What can hang from each mark
J334: J923 J982
J987: J923 J982
J43: J982
J603: J923 J982
J705: J982
J982: J334 J705
J923: J334 J603 J987

Each row was made from one small tree. The marks that hang from a mark follow it in brackets, in the order of their numbers. Every link used is in the known rows. Write each row's tree.
In the rows, zero is written as 128.
Known rows
J43(J982(J334(J923(J603)) J705)): [132 138 110 105 167 149 136 160 120  85 151 153 145 100 181 147 148 136
 144 159 125 162]
J603(J923(J987) J982(J334 J705)): [125 111 115 109 118 181  85 110 121 129 155 143 146 132 136 197  56 100
 156 174  97 122]
J603(J923(J987(J982(J334 J705)))): [118 121 139 135 119 161 100 116 134 142 150 136 115 128 122 170 114 107
 123 132 109 111]
J982(J334(J923(J603 J987)) J705): [134 106 125  85 145 193 136  88  86 101 152 114 166 158 144 157 105 146
 159 205 110 139]
J987(J982(J334(J923))): [ 80 123 131 113 103 105 154 172 121 128 141 149 128  62 147 133 161 131
 178  85 132 124]
J705(J982): [ 88 125 115 167 163 100 117 213 124 118  81 129 113  54 128  68 165 121
 112  73 154  95]
J43(J982): [116 166 122 168 165 112 116 212 154  99 120 137 111  57 158  79 155 128
  97  85 155 120]
J43(J982(J334)): [115 142 118 115 182 118 116 190 135 100 141 129 127  56 182  98 153 148
 157 106 140 136]
J982(J334(J923) J705): [ 92 113 124  90 137 173 130 107  64  83 156 135 174  91 160 139 111 143
 180 188 136 132]
J334(J923(J603 J987) J982): [137 133 113 150 113 148 124  17 134 170 120 159 107 173  93 188 107 136
  78  98 104 153]
J982(J334(J923(J987))): [100 112 133  97 160 158 120 113 107 141 148 113 136 107 139 145 108 165
 175 132 118 126]
J982(J334): [ 89 116 137 100 157 126 115 136 105 115 137  86 147  66 156  69 122 166
 191 119 154 108]
J603(J923(J987) J982): [117 138 127 164 111 149  81 143 165 163 126 137 105 124 107 171  62  96
 101 104 116 106]
J603(J923 J982(J705)): [ 95 139 123 157  89 143  91 144 133 115 131 160 137  92 130 155  70  82
 115 133 147 116]
J43(J982(J705)): [125 167 115 164 157 136 120 200 130  63 125 147 133  68 167  86 152 107
  91 132 151 120]
J334(J982(J705)): [ 96 143 108 161 102 127 108  56  81  84 116 152 150  70 136  87 118 111
 107 119 154 107]
J987(J923(J334(J982(J705)) J603)): [129 114 161 116  73  67 124  75 123 164 142 147 125 157 110 112 163 120
 144 122 156 149]
J923(J334(J982(J705)) J603): [167 114 126  92 125  34 142  61 104 115 123 101 138 159 122  95 134 148
 163 149 143 142]
J923(J334): [116 130 146 113 154  31 126 163 105 115 124  91 122  80 128  62 131 155
 180 114 164  97]

Which tree is each row?
[211 110 122  95 145  79 135  45 113 132 124  89 126 218 100 128 116 142
 137 174  98 129] : J923(J334(J982(J705)) J603 J987)
[ 98  96 108 113 180 128 123 178 108 137 113 139 122  80 137 138 153 140
 161 106 114 124] : J705(J982(J334(J923(J987))))
[139 142 130 158 123 157 137 133 165 167 112 126 106 179  90 168  94 130
  78 112 114 133] : J334(J923(J603(J982) J987))
[113 109 127  83 134 172 141  94  82  92 151 121 172 128 153 142 114 149
 172 192 133 147] : J982(J334(J923(J603)) J705)
[105 134 170 156  33  94 152 168 175 180 127 160 102 133 109 109 206  90
 105  63 155 136] : J987(J923(J603) J982)
[133 127 132 122 120 109 135 145 160 139 107  83 135 139 128  82 109 146
 140 110 151 130] : J923(J603(J982(J334)))
[181 120 133 120 122 160 153 128 149 128 120  86 126 200 114 120 143 124
 109 156  96 118] : J923(J603 J987(J982(J334 J705)))
[181 138 137 155 111 155 154 143 161 128 105  91 115 202  98 107 144 108
  67 141 107 106] : J923(J603 J987(J982(J705)))
[140 141 133 154 111 160 154 131 150 149 120 138 111 178  96 172 129 120
  74 125 109 134] : J334(J923(J603 J987(J982(J705))))
[115 140 102 156 108 176 116  26  85 121 132 188 134 130 111 192  97 109
  84 141 102 132] : J334(J923(J987) J982(J705))
[204 109 128  97 150  61 131  52 132 156 119  83 110 213  95 124 121 156
 139 141  99 130] : J923(J334(J982) J603 J987)
[138 147 132 169 117 160 133 168 130 108 114 117 120 127 113 105 137  96
  85 130 111  76] : J923(J987(J982(J705)))
[107 135 116 148  99 117 130  29 126 159 120 167 117 132 108 165 120 141
  97  82 136 162] : J334(J923(J603) J982)
[126 118 177 121  89  61 129 129 147 179 136 119 112 156 106  90 167 132
 143 106 166 138] : J987(J923(J334 J603))
[148 136 110 106 174 163 131 155 123  90 152 148 140 120 173 158 141 133
 134 167 111 158] : J43(J982(J334(J923(J603 J987)) J705))
[143 143 127 156 119 168 137 127 152 150 113 132 117 182  94 172  91 122
  74 135 113 134] : J334(J923(J603(J982(J705)) J987))
[110 142 115 113 177 126 125 181 135 113 149 152 123  64 177 138 148 151
 156 108 132 153] : J43(J982(J334(J923)))
[113  92 110 108 178 128 129 169 118 144 110 129 122 107 131 140 155 146
 156 109 113 133] : J705(J982(J334(J923(J603 J987))))
[139 145 130 156 105 122 137 153 155 113  94  95 138 146 117  73 107 119
  94 127 159 119] : J923(J603(J982(J705)))
[133 117 164 112  37  58 166 157 132 146 148 167 126 153 118 128 205  86
 151 130 143 146] : J987(J923(J334 J603) J982(J705))
[177 122 129 125 141 154 128 130 171 156 108  70 122 200 105 114  91 139
 113 134 103 116] : J923(J603(J982(J334)) J987)
